Every row comes from one small tree of marks. The marks that hang from a mark follow it in brackets, in alphabetical order. Every link used is in the known rows. Which tree was each row made from?
Known rows
X(L R(V)): [-15.1, 14.9, 10.4, 12.1, -9.0, -4.1, 16.3, -13.3, 10.2, -11.9, 2.3, 3.5, -1.1, 26.2, 7.5, -6.9, -44.9, -2.8]
L(D X): [14.1, 23.9, 2.0, 1.0, 0.5, -33.9, 4.9, 11.0, 6.3, -10.4, -0.1, 5.2, 6.9, 29.7, 19.4, 0.2, -9.5, -0.5]
L(D X(P(A) R(S V))): [2.7, 32.2, 6.5, 0.4, 13.1, -31.2, 24.5, -24.7, 4.6, -6.7, 9.7, 4.8, 12.5, 42.9, 19.1, 3.8, -50.7, 4.9]
S(R(V X)): [1.9, 6.6, 8.7, 8.4, -1.8, -4.0, 24.0, -42.5, 24.2, -2.7, 5.3, -7.3, 6.9, 10.9, 35.8, 1.6, -5.6, -22.6]
S(R(V X(P(A(L))))): [2.2, 11.7, -3.7, -0.9, 10.0, -0.4, 27.8, -50.2, 27.0, -0.4, -0.1, 0.1, 14.9, 27.0, 27.8, 8.9, -26.4, -21.7]
X(L(D) P(A(R(S V)))): [-10.7, 18.7, 9.7, -5.6, 9.8, -15.3, 24.8, -42.8, 2.6, -5.7, 8.6, 11.6, 19.5, 57.2, 2.4, 8.8, -60.2, -0.7]
A(L P): [-1.0, -3.2, -24.4, -9.7, 6.9, -0.6, 6.0, -10.7, 17.2, 1.3, -8.0, 21.3, 2.8, 30.1, 2.6, 3.8, 2.2, -30.2]
S(R(V X(L(D) P(A)))): [-0.9, 24.7, 3.7, 3.0, 5.3, -12.3, 30.8, -43.0, 12.4, -4.6, 2.3, 2.4, 14.7, 46.0, 28.8, 2.5, -53.1, -3.0]
A(L P R(S V X)): [-15.6, -4.3, -8.1, -11.0, 7.0, -8.7, 28.6, -84.7, 51.4, -3.0, 2.5, 20.2, 25.4, 51.3, 25.6, 15.4, -6.0, -65.5]
P(A(L)): [1.8, 4.7, -11.1, -5.4, 12.8, -2.4, 0.6, -8.6, 6.9, -2.3, -2.3, 8.1, 23.0, 16.2, -5.8, 8.9, -7.6, -7.7]
A(L(D X) P R): [10.8, 18.6, -18.1, -0.7, -3.4, -30.2, 9.3, -9.1, 33.9, -10.7, -9.0, 29.5, 14.5, 71.1, 27.0, 4.6, -2.7, -49.5]
A(L(D X) P R(S V)): [1.8, 12.6, -3.5, -5.7, 9.2, -37.0, 30.7, -53.7, 43.3, -11.7, 6.8, 25.5, 19.9, 75.2, 31.6, 13.4, -9.2, -60.4]
A(L(D) P R(V)): [4.0, 8.6, -6.2, -7.2, -8.1, -19.7, 25.8, -33.9, 34.9, -1.7, -2.4, 28.7, 9.7, 60.7, 7.8, 6.3, -1.3, -52.1]
X(P(A(L(D))) R): [4.6, 24.5, -12.5, -1.2, 6.4, -6.2, 3.3, 4.0, 5.2, -0.4, -12.3, 12.5, 5.7, 36.6, -3.8, -2.9, -46.1, 6.5]
S(R): [9.3, 1.5, 1.4, 16.0, 2.4, 2.5, 4.2, -0.7, 3.2, -2.4, 1.3, -8.2, -4.6, 7.1, 26.7, -4.6, 0.4, -11.0]
P(A): [0.0, 3.6, -4.6, -0.9, 7.4, 1.5, -0.9, -3.9, -11.7, 2.9, 3.8, 2.7, 18.3, 1.4, -7.3, 5.4, -5.9, 8.4]
L(D X(P(A(R(S))))): [7.1, 24.8, -0.9, -2.5, 12.7, -28.8, 10.2, -17.6, 3.5, -6.1, 5.7, 8.4, 20.5, 47.6, 20.3, 8.1, -32.3, -2.6]
A(R(X)): [-4.9, 4.8, 0.9, 3.7, -13.0, -1.1, 0.7, -30.0, 25.3, -3.4, -5.6, 3.3, 18.0, 16.8, 18.0, 2.8, 0.0, -24.4]

Write each row's tree
[-3.5, 23.3, -3.5, -1.5, -1.0, -9.4, 7.1, -7.1, -4.8, -4.8, -3.1, 15.1, 14.5, 54.2, -2.3, 1.8, -55.3, 8.9] | X(L(D) P(A(R)))
[-12.2, 12.1, -6.6, 0.7, 1.0, 5.7, 5.0, -12.1, -6.0, -4.0, -2.4, 10.5, 14.3, 38.0, -2.2, 4.0, -48.6, 5.4] | X(L P(A(R)))
[-1.5, -2.7, -21.1, -1.9, -3.3, 0.1, 4.6, -18.4, 27.9, -1.3, -9.9, 24.9, 8.3, 44.2, 9.4, 4.6, 6.1, -48.9] | A(L P R)
[1.1, 4.4, -7.5, 2.4, 3.5, -1.5, -0.6, -16.3, 16.2, -5.1, -3.8, 11.5, 27.4, 29.2, 0.9, 9.2, -4.3, -24.2] | P(A(L R))
[-13.8, 21.8, 13.1, 0.9, 6.7, -16.1, 26.7, -33.1, 8.6, -9.0, 5.1, 5.1, -5.0, 49.9, 9.1, -4.6, -75.4, 5.4] | X(L(D) P R(S V))
[-6.4, 16.6, 5.9, 4.0, 8.7, -14.7, 22.2, -27.1, 12.9, -8.4, 8.5, -1.1, -3.8, 22.2, 24.9, 1.8, -39.4, -5.2] | L(X(P R(S V)))
[-15.2, -2.4, 13.9, -10.5, 11.7, -10.0, 25.9, -73.3, 27.3, -1.3, 13.3, -4.6, 19.2, 7.2, 17.2, 11.8, -12.8, -18.2] | R(S V X)
[-4.2, 12.2, -6.2, 7.5, 3.0, 4.4, 12.1, -23.8, 14.8, -6.6, -6.3, -2.5, 0.7, 31.1, 36.3, -4.0, -41.9, -5.5] | S(R(X(L P)))
[-25.2, -0.6, -1.6, -4.2, 1.6, -6.7, 28.2, -80.9, 32.6, -4.4, 8.6, 17.4, 24.0, 52.2, 25.8, 9.7, -26.5, -44.3] | A(P R(S V X(L)))
[-8.3, 8.4, -11.2, -1.9, 22.3, 4.1, 5.0, -24.2, 7.9, -1.4, -2.8, 3.3, 10.9, 26.5, 3.0, 3.3, -46.3, -1.4] | X(P(A(L)) R(S))
[-1.4, 5.3, 2.3, 0.3, 0.3, -6.4, 15.8, -34.6, 22.4, -5.0, 3.5, 11.7, 28.0, 28.9, -0.1, 13.4, -5.4, -30.7] | P(A(L R(V)))
[-6.3, 12.8, 4.7, 5.4, 0.7, -1.3, 29.0, -44.5, 20.6, -6.5, 1.7, -3.0, 0.8, 30.8, 34.7, 1.0, -42.4, -12.4] | S(R(V X(L P)))
[-3.5, 13.3, 7.2, -7.6, 10.6, -23.6, 22.8, -71.0, 38.8, -6.4, 5.7, 11.1, 46.1, 50.0, 15.7, 16.2, -20.6, -36.3] | P(A(L(D) R(S V X)))
[3.2, 8.4, -0.5, -2.1, 15.1, -17.6, 5.6, -33.4, 20.1, -6.8, 3.1, 10.2, 34.5, 46.5, 7.0, 10.9, -15.1, -25.9] | P(A(L(D) R(S)))
[-5.2, 19.7, 1.2, -4.0, -2.5, -17.2, 6.1, -20.4, 18.5, -9.4, -6.5, 7.5, 17.2, 37.5, 15.1, -1.9, -37.3, 0.8] | R(X(L(D)))
[-22.4, 15.3, 4.8, 1.9, 14.8, 0.4, 23.5, -41.6, -1.9, -6.1, 10.1, 3.3, 10.1, 35.9, 3.0, 2.1, -74.3, 10.3] | X(L P(A) R(S V))
[2.0, 25.1, -2.1, -3.9, 3.2, -10.8, 21.0, -15.9, 11.0, -0.6, -4.0, 12.2, 6.1, 36.6, -5.5, 1.0, -47.4, -0.2] | X(P(A(L(D))) R(V))
[9.1, 20.4, -1.0, -2.4, 8.4, -13.9, 30.0, -45.5, 27.3, -1.1, -1.0, 4.2, 16.3, 40.6, 27.7, 7.3, -31.3, -18.8] | S(R(V X(P(A(L(D))))))
[-14.7, 14.2, 0.0, -13.8, 16.9, -14.1, 14.4, -47.1, 17.9, -5.7, -0.5, 3.6, 13.9, 44.8, 19.5, 4.0, -59.3, 4.6] | R(S X(L(D) P))
